Known rows, with every step that occurs:
Y-D-T-W: [  3 -46  -8   1  11  -3 -16  24  13 -24 -50   3 -10 -12   0  25  11   0
  17  21  10  17  21  13  19  23 -14   8  -7  -9   9   3]
T-D-Y: [  6 -14 -29   6   8  -2   9  23  11  -9 -18  -4   3   1  -4  24   1  -6
  28  15   0   8  18   8   4   2  10  -3  -5 -19   5   7]
B-J: [  7  -2 -21   1   1  -2   5   6  11 -11  -5   8   5   3  -6  14   3  -2
   8   6 -15  -1   1  20  -3  -8   8   8 -10 -10   9   6]
L-W-T-D: [ 14 -23 -12   9  11  -4 -15  41  16   6 -22 -10   3  -2 -13  18   1   6
  21   9  -6  17  12 -12   6   6   7   0  -1  -5   9  15]
J-B-W-L: [  7 -22 -21   0  17   3 -11 -25  14  14   2   4   1  11 -15   6   0  -3
  32  13 -19  12  -5  -4  -8 -23  14   7  -6 -10  11  -2]
U-D-T-W: [  3 -47 -22   5   9  -5  -3  44  11 -27 -41   2  -4 -10  -3  29  12   7
   4  16   4  12  20   2  21  23  -3   3 -11  -3   6  12]
T-W-U: [  9 -36  -4   7   2  -3  -3  45   9  -2 -40   4   0  -5  -5   7   9  13
  -1  11 -11  -1  12 -15   9  11  -1   5 -10   2   7  13]
Y-D: [  5  -9 -10   3   4   0  -6   0  13   1 -23   1   0  -1  -3  10   5  -6
  19  14   6   3  14  10   8   1  -4   7  -3 -16   8   2]
T-D-U-W-B-J: [ -2 -47 -22  -7  20  -9  -7  32  14 -44 -37  11  -9  -5 -11  35   5  13
  31  24 -18  18   5  16  33  17   2   4 -20   2   7  20]
E-J: [  4 -13  -9   6  -5  -2   6  12   7  -6 -14   7   7  -6  -1  10   6   3
   9   7 -11   2  13  -1 -14  -9   4   2  -8 -20  11   3]
E-J-L-W-T-D: [ 11 -27 -10  21   8  -6  -5  38  17 -14 -23   7   9 -11 -12  31   7   6
  21   9 -24  40  21  -7  -9 -10  17  -6  -2  -7  13   7]
Y-D-T: [  4 -28 -14   5  10  -1 -14   6  14  -9 -31   1  -6 -11  -1  22   8  -5
  22  17  11  15  20  16  14  13  -8   8  -3 -13  10   0]
U-D-Y: [  3 -11 -27   9   6  -1  17  19  13  -4  -8  -1   4   2  -6  23   3  -5
  19  17   6   4  18  -1   5   4   7  -2  -5 -18   3  10]
U-D-T-W-L: [ -1 -60 -26  -6  15  -6 -11  27  12 -31 -40   3 -12  -8  -7  28  10   7
  18  20  -1   8  11  -7  27  26  -4   5 -13  -3   6  12]
D-T: [  6 -24 -20   4   7  -1  -9  13   9  -3 -21   0  -1  -7  -1  13   6   0
  10   9   1   5  12   9   3   6   1   8  -5 -10  11   3]
E-J-B-W-L: [  4 -30 -15   4  11   0  -4 -20  12   2   1  12   4   1 -12  14   2   1
  33  14 -26  21   2  -8 -18 -27  14   4  -8 -17  13  -3]
D-T-W: [  5 -43 -13   0   8  -4 -10  32   8 -19 -40   2  -4  -7   0  16  10   5
   4  12  -1   7  13   7   8  16  -6   8 -10  -5  10   6]
J-L-W-U-D-T: [ 10 -40 -25  25  22  -3  -5  31  21  -2 -21   6   2 -13 -13  36  10   8
  15  14 -12  41  19  -7  14   5  13   0  -3   7  13   6]
B-J-L: [  7   3 -24   9   5  -3   7  -1  13 -18  -4  16   8   3  -8  18   6  -5
   7   5 -26  14   3  29  -7 -20  19   5  -8  -5  11   0]
U-W-T-D-Y: [  6 -34  -9   8   8  -7  -2  63  12 -21 -39   0  -1  -5  -7  26   2   6
  22  20   2  15  24 -12  14  18   5  -8  -7  -8   0  22]
U-W-B-J: [  0 -27 -12  -8   7  -6  -5  11  12 -37 -17  14  -2   6 -13  13   3   4
  20  16 -16  -1  -8   6  12   2  -1   7 -19  -3   9  15]
L-W-B: [  7 -21 -15  -3  15   0 -13 -10  15   2  -4  -5   0  10 -14   2  -1  -1
  30  12  -7   0 -10  -9   0  -5  -4  10  -7 -10  16   7]
W-B-J-L: [  3 -10 -27   2   9  -4   1 -12  15 -30  -2  17   3   7 -13  16   4  -7
  21   9 -27  10  -6  20  -1 -18  11   9 -13  -3  13   3]
E-J-B-W-U-D: [  7 -30 -16  27   6  -2  10  29  16   7  -8  13  12 -12 -14  32   7  11
  17  16 -22  34  23 -21  -7 -17  17  -5  -7  -6   7   8]
J-B-W-T-D: [ 13 -22 -18  17  12  -2 -11  33  16  10 -16  -1   7  -1 -14  22   1   4
  23  12 -15  29  17  -7  -3 -12  18  -2  -1  -2   6  10]
Y-D-U: [  4 -21  -9   3  14  -1  -8   6  14   4 -33   2  -6  -8   0  18   7   3
  22  20   6  14  21  14  19  11  -6  10  -4 -12   9   4]
J-B-W: [ 10  -8 -18  11  11   3  -3  -7  13  19   1   4  10   8 -10   7   1  -2
  18  10 -15  16   3   4 -14 -25  15   5  -3 -10  10  -2]
T-W-L-J-B: [  3 -28 -16 -10  12  -5  -1   7  12 -36 -19  12   0   6  -4  18   6   0
  21  14 -27  11  -7  23  -5 -14  14   8 -16  -1   8   6]
E-J-L: [  5 -10 -13  14  -1  -3   9   6   9 -14 -14  16  11  -7  -1  14   9   0
   8   5 -22  17  15   7 -17 -21  15   0  -6 -14  13  -3]
E-J-L-W-U: [ 11 -25  -6  22   7  -2   2  18  16   1 -14  13  10 -10 -10  19   8   8
  14   9 -29  33  13 -12 -14 -18  14  -1  -5  -5  17   2]
E-J-B: [  6  -8 -10  11  -3  -2   9   8  11  -8 -12  15  13  -7   2  15   7  -1
  13   7 -18  17  13  10 -26 -24  12   2  -7 -16  11  -1]
L-W-T: [ 13 -14  -2   7   8  -2 -15  24  14  17 -13  -6   4   3 -12   5   1   5
  12   8  -4   8   6 -16  -5   1   1   6  -1  -8  11  12]

Rows:
[  5 -41 -16  13   7  -5  14  56  13 -13 -36   3  -1  -6  -8  28   7   7
  12  23   0  10  25 -19  17  20   1  -4 -10  -5   2  19]
T-W-U-D-Y
[  7 -33  -5   6   5  -7 -13  64  11 -15 -44   1   0  -7  -8  18   6  13
  10  13  -5   9  18 -13  18  17   5  -4  -8   0   1  21]
U-W-T-D
[  5 -25 -25   4  14  -2  -3  29  11   0 -31  -3  -2  -7  -1  23   6   9
  19  13  -7  13  19  12  19  10   8   3  -7  -7   7  10]
T-D-U
[ 10 -24 -24  26  20  -1  12  25  22   3  -8   5   7  -1 -15  33   4   0
  24  18 -11  35  18 -12   5  -4  17  -5  -2  -4   9   8]
J-L-W-U-D-Y
[  3 -13 -23  -5   5  -4  -2  -4  12 -23  -3   8   0   6 -12  12   1  -4
  22  11 -17  -4  -7  12   2  -6   1  11 -14  -9  11   9]
W-B-J
[  0 -25 -12 -10  14  -5  -3   4  13 -32 -14  16   2   5  -6  16   4   2
  24  15 -25  12  -9  20  -2 -15  18   5 -17   0   6   8]
U-W-L-J-B
[  1 -35   1   1  16  -3 -11  21  13  -8 -47   7  -8  -9  -1  19   9  11
  19  26   6  17  19   9  29  19  -9   6  -9  -7   7   9]
Y-D-U-W
[  7 -17 -20  -5  14  -3  -8 -12  17 -15   4   3   0  10 -17  14  -1  -3
  31  13 -18   6 -15   7  -2  -8   0  11 -12 -10  16   8]
L-W-B-J
[ 10 -18 -15   8   2  -4  -9  48  12  -1 -30  -4   2  -6  -7  16   4   5
  13   8  -5   6  19  -8   9   8   7   0  -3  -5   4  16]
W-T-D
[ 10  -9 -10  11  10  -3  -5  19  15   3   4   5  10   4 -14  18  -1   2
  16  11 -22  25   8   9 -15 -24  22   4  -4  -1   8  10]
L-J-B-W-T
[ 13 -13 -17  17  14  -2   1  11  19  -2  -4  14   7   0 -16  23   5   4
  14   8 -32  30   2   8  -4 -17  19   5  -7   4  15   4]
B-J-L-W-U
[ 10 -28 -20  14  12  -2  -5  35  13   8 -13  -9   1   2 -17  26  -4   0
  31  20  -1  20  23 -17   6   5  11  -5   0 -14   4  15]
B-W-T-D-Y
[ -5 -45  -5 -14  24  -6 -13   7  14 -32 -36  10 -15  -5  -5  27   6  10
  36  29  -9  18   7  21  33  15  -1   8 -16  -4   7  12]
Y-D-U-W-L-J
[  7 -48 -25  20  17  -1  -9  35  14  13 -18  -2  -2 -11 -16  30   6  12
  15  18  -4  23  23 -21  22  14   7   1  -5   1   7  12]
B-W-U-D-T
[  8 -13 -11  15   7  -2   3  -2  14  -6  -5  11  11  -2  -7  17   7   1
  15   7 -24  28   7   3 -20 -23  13   1  -4 -13  18  -4]
E-J-L-W
[ 13 -13  -8  14   9   0 -11  16  15  21  -6   3   9   3 -13   9   1   3
  14  11 -13  20  12 -11 -13 -18  13   4  -1  -4   8   7]
J-B-W-T
[ -2 -39 -12  -8  17  -7  -8  16  12 -32 -28  15  -7  -1 -10  21   5  12
  21  22 -16  10  -1  12  22  11  -4  10 -20   1  10  17]
D-U-W-B-J
[ 11 -24 -16  16  12  -1   0  32  18  16 -13  -4   5  -3 -15  20   5  11
  15  12  -7  14  10 -22  12   6   7   1  -5  -1   8  14]
L-W-U-D
[  6 -39 -23  16  10  -3  -3  45  14  -2 -30   2  -1 -18  -7  29   9  10
   7  14   0  15  25 -12  22  19   3   2  -7   1   5  14]
W-U-D-T
[  1 -50 -21  -8  11  -7 -12  19  12 -49 -31  11 -10  -4  -9  26   7   2
  19  18 -12   9   0  16  13  15  -9  12 -18  -2  12  11]
D-T-W-B-J
[  6 -22 -23  17   7  -2  16  38  15   3 -17   1   3  -6  -9  26   4   2
  17  19   2   9  24 -17  12  10   7  -3  -6  -9   2  16]
W-U-D-Y
[ 11  -7 -16  11  14   1  -4  -7  16   9  -4   3   9   7  -9   9   5  -3
  15   6 -17  19   0   7  -9 -18  15   4  -2  -6  16  -3]
J-L-W
[  7  -2 -21   7  12   0   3  -5  13   0  12   6  11   9 -10  17   0  -3
  20  10 -25  21   0  24 -16 -31  25   5  -7  -7  10   1]
L-J-B-W
[ 14 -19 -17  17  15  -4 -12  34  19   0 -21  -1   6  -2 -13  23   4   3
  20   7 -18  32  14  -4   2  -6  18  -2   0   1  11   9]
J-L-W-T-D
[ 14 -12  -6  15  12  -2 -12  18  17  10 -12   3   7   2 -13   9   4   2
  10   6 -15  23   8  -8  -8 -11  11   4   1  -1  14   6]
J-L-W-T
[ -2 -55 -14 -13  18  -6 -18   9  14 -49 -39   6 -17  -8  -4  32   8  -1
  33  25  -5  18   8  25  24  19  -6  10 -14  -6  10   6]
Y-D-T-W-L-J
[ 10 -43 -21  17  19  -2  -8  38  18   6 -22  -4  -1 -13 -12  31   7  11
  17  15   0  26  17 -15  18  18   3   3  -5   1  10  12]
L-W-U-D-T
[ -4 -42  -6  -8  20  -7 -12   9  17 -39 -38  16 -12  -5 -10  29   6   7
  34  31  -5  19   6  18  33  18 -12  10 -17  -3   9  14]
Y-D-U-W-B-J
[ -3 -49 -20 -13  24  -8  -8  30  11 -38 -36   5 -11  -5  -6  32   5  16
  32  22 -21  17   5  19  33  15  14   2 -18   2   5  18]
T-D-U-W-L-J
[  8 -21 -19  10   5  -5   1  47  13  -6 -25  -5   1  -4  -7  25   0  -2
  24  15   2  12  25  -6   5  10   8  -4  -2 -13   3  17]
W-T-D-Y
[  2 -23 -22  -9  16   0  -8 -18  10  -3  11  -1  -3  12 -17  11  -3   1
  30  14 -23   2  -8   5   3 -13  16   8 -10 -10  10   6]
B-W-L-J
[  0 -32  -7  -6   8  -4 -10  13  10 -19 -25   6  -2   6  -9   2   3   5
  18  15  -6  -8  -5 -11  12   6  -5   6 -14  -5   8  13]
U-W-B
